What can hang from each mark
Z710: Z393 Z935
Z779: Z890
Z890: Z114 Z214 Z679 Z710 Z779 Z804
Z804: Z575
Z271: Z890
Z401: Z890
Z575: Z804
Z393: Z710
Z114: Z890
Z935: Z710

Each row was made from one small tree. The marks that hang from a mark follow it in brackets, in the order of their numbers. Every link used is in the known rows. Write each row's tree.
(in the rows, 128 means zero)
Known rows
Z779[Z890]: [151 143 109 115 130 141  79 142  73  82 102 108 110 120 112 138 109 146
  98 220  86  87 153 129 112 113]
Z890[Z804]: [152 179 129 125 137 160 105 134  85 114 128 118 111 119 102 137 137 130
 125 216 101 125 133 107 132 139]
Z401[Z890[Z114 Z214 Z779]]: [138 104 110 108 150 176 113 115  94 102 106 147 150 122 140 156  94 157
 124 128 104  78 171 143 128 127]
Z710[Z935]: [146 152 147 128 129 163  71 116  82  79 125  91  84  97  62 147 132 139
 119 189  79  91 147 118 117 131]
Z890[Z214 Z779 Z804[Z575]]: [145 138 124  76 138 197 130 165 107 116 113 123 146 130 137 134 142 145
 131 165  78 113 167 129 129 134]
Z890[Z114 Z214 Z679 Z710[Z393 Z935] Z779]: [146  82 148 165 127 185 133 155 116  87 140 125 169  89  92 180 139 112
 145   9  98  75 132 161  79 123]
Z890[Z114 Z214 Z710[Z393 Z935] Z779]: [127  81 158 157 138 189 132 113 118  76 143  93 151  86 107 163 125 128
 137  44  84  88 160 157 101 113]
Z271[Z890]: [120 173 108 112 139 141  72 118  84 103 114  95 137  98 109 134 108 149
  98 209  86 111 154  91 115 134]
Z935[Z710]: [128 166 128 130 125 185  67 121  81 119 125  94  99 110  87 172 117 131
 126 209 118 136 115  70 138 148]
Z401[Z890[Z114 Z214 Z679 Z710 Z804]]: [150 118  72 140 141 167 158 175 116 126 141 180 171 117 121 188 116 120
 134  90 117 148 172 120 120 171]
Z710[Z393]: [156 157 149 118 134 138  90 133  73  96 130  90 132 104  95 131 140 132
 124 193 119  98 131 124 110 105]
Z114[Z890[Z214 Z804[Z575]]]: [132 173  94  68 163 161 142 161  88 135 115 133 149 113 134 138 133 147
 132 196  76 144 222  95 128 148]
Z271[Z890[Z114 Z214 Z679 Z779 Z804[Z575]]]: [135 121  92  90 126 179 147 170 121 128 117 160 194 131 160 143 139 122
 155  74  95 105 153 113 111 135]
Z575[Z804]: [120 187 119 131 139 171  89 147  93 116 123 118 138 128  75 114 115 134
 122 235 101 119 127  87 122 145]
Z114[Z890[Z214 Z710[Z393] Z804[Z575]]]: [133 149 104  92 154 155 170 166 112 134 137 102 179  87 146 133 136 140
 123 149  84 171 232 111 118 141]
Z779[Z890[Z679]]: [172 147  99 122 118 137  81 182  69  93 101 142 129 125  97 155 124 131
 106 183 101  74 124 133  91 123]
Z114[Z890[Z679]]: [150 189 104 116 152 138  85 155  59 126 103 150 149 103  93 160 119 128
 110 193 104  98 130  96  98 145]
Z271[Z890[Z679 Z710[Z393]]]: [141 150 111 141 119 130 102 161 104 113 130 100 186  79 106 145 127 124
  98 127 109 128 134 109  84 135]
Z271[Z890[Z679 Z779 Z804[Z575]]]: [159 153 109  90 100 165 120 154 121 131  97 130 171 121 152 112 141 137
 119 145  88 113 129 110 116 133]
Z393[Z710]: [134 161 113 120 130 159  71 130  81 118 117  98  97 132 117 174 107 114
  97 231  95 139 129 102 137 129]
Z271[Z890[Z214 Z710[Z393 Z935] Z804]]: [124 135 126 149 118 148 161 132 139 107 145  80 145  58 103 131 137 160
 118  94  61 144 239 130 100 151]
Z114[Z890[Z214 Z679 Z710 Z779 Z804]]: [137 161  98 137 153 181 150 173 105 147 102 164 185  95 132 172 112 140
 100 113  70 122 159 123  95 172]
Z401[Z890[Z114 Z214 Z710[Z393 Z935] Z779]]: [143  62 137 146 123 172 149  99 134  82 128 100 149  81 127 146 106 158
 124  47  90  98 207 173 113 117]

Write each row's tree
[124 120  85 121 151 167 101 177  90  83 117 113 139 103 112 177  94 146
  83 171  64 115 189 131 100 144]
Z779[Z890[Z214 Z710]]
[175 167 137 133 117 173 110 157  94 126 103 152 142 126 112 143 145 126
 124 156 106  90  86 130 111 139]
Z890[Z679 Z779 Z804]
[ 91 149  87 120 158 165  95 154 101 106 128 100 167  85 108 172  94 149
  84 162  63 136 190  93 105 166]
Z271[Z890[Z214 Z710]]
[137 161  72  93 159 171 150 205 104 146 126 154 186 104 125 171 133 120
 121 141  80 165 190  92 107 172]
Z114[Z890[Z214 Z679 Z710 Z804[Z575]]]
[124 136 128 127 163 165 130 131  96 118 108 101 186  75 138 148 103 159
  92 132  74 109 186 138  94 130]
Z114[Z890[Z214 Z710[Z393] Z779]]
[156 171  92  85 109 146 116 171 110 130 118 130 161 117 127 124 151 126
 130 168  99 138 150  89 117 144]
Z271[Z890[Z679 Z804[Z575]]]
[119 115 118 148 158 206 143 134 116 110 138 137 163 120 141 175 111 116
 131 101  87 126 132 123 128 147]
Z890[Z114 Z214 Z710 Z779 Z804]
[141 156 112 138 149 171  93 140  88 126  93 136 176  91 124 165  96 129
  81 150  81 105 107 112  99 150]
Z114[Z890[Z679 Z710 Z779]]
[104 121 101 135 176 188 101 152  84  92 151 125 156 113 102 202 105 104
 126 131  98 127 142  99 117 148]
Z890[Z114 Z214 Z710]
[153 110 129 159 134 182 166 174 117 121 143 152 196 113 134 170 145 101
 150  36 120 110 117 148  96 133]
Z890[Z114 Z214 Z679 Z710[Z393] Z779 Z804]
[164 133 115 111 114 197 118 176 125 124 115 128 169 123 137 147 143 108
 113 137  94 138  95 117 121 143]
Z890[Z679 Z710 Z779 Z804[Z575]]
[148 156 117 103 138 142 154 130 116 129 132  85 166  90 154 113 137 129
 116 179  95 177 191 102 130 124]
Z114[Z890[Z710[Z393] Z804[Z575]]]
[159 117  67  98 123 168 147 233 114 112 122 147 163 123 129 167 139 124
 115 131  76 141 187 130 101 153]
Z779[Z890[Z214 Z679 Z710 Z804[Z575]]]
[163 121  94  84 124 157 136 114 113 111 129 130 131 137 156 120 129 129
 150 174 122 149 176 108 164 120]
Z401[Z890[Z114 Z804[Z575]]]
[170 141  88 150 113 149 125 184 107 109 115 142 139 115 118 157 123 121
  99 158  91 130 132 127 104 148]
Z779[Z890[Z679 Z710 Z804]]
[136 173  93 136 157 152  88 158  76 126 115 137 164  90  99 175 104 117
  91 174  92 129 126  90  98 157]
Z114[Z890[Z679 Z710]]
[123 100 108 106 150 214 147 149 126 109 139 124 172 128 160 163 123 111
 140 102  86 142 146 115 138 137]
Z890[Z114 Z214 Z710 Z779 Z804[Z575]]
[152 113 131 172 128 164 167 169 122 103 167 138 154  92  82 177 162 100
 168  26 110 123 164 140  92 144]
Z890[Z114 Z214 Z679 Z710[Z393 Z935] Z804]
[129 112  91 117 155 156 107 155  72  76 121 140 132 130 120 168 105 131
 134 145  94  79 174 132 108 117]
Z779[Z890[Z114 Z214]]
[127 146  94 140 129 181 138 177 127 136 110 146 193  96 133 161 115 144
  97  96  68 123 154 121  93 174]
Z271[Z890[Z214 Z679 Z710 Z779 Z804]]
[131  92  99 159 132 172 157 137 123  76 142 125 113 102 113 167 115 132
 136  88  61 123 210 144 115 141]
Z779[Z890[Z114 Z214 Z710[Z935] Z804]]
[142 107  83  86 139 164 150 169 100  92 128 142 137 146 152 144 134 125
 157 142  93 118 199 126 130 115]
Z779[Z890[Z114 Z214 Z804[Z575]]]
[137  91 158 167 128 187 170 114 138  93 148 103 144  89 122 148 141 129
 150  39  84 112 170 160 112 122]
Z890[Z114 Z214 Z710[Z393 Z935] Z779 Z804]
[113 133 122 127 139 164  88  79  97  96 107 109 158 113 149 131  97 136
 117 143  92  84 118 107 123 112]
Z271[Z890[Z114 Z779]]
[139 124 119 124 152 189 100 172  75 105 117 172 170 131 106 188 124 109
 147  89 115  59  96 130  94 132]
Z890[Z114 Z214 Z679 Z779]
[145 130  89 112 149 158 149 133 100 115 132 161 134 125 131 154 116 146
 146 146 114 129 204 124 140 145]
Z401[Z890[Z114 Z214 Z804]]
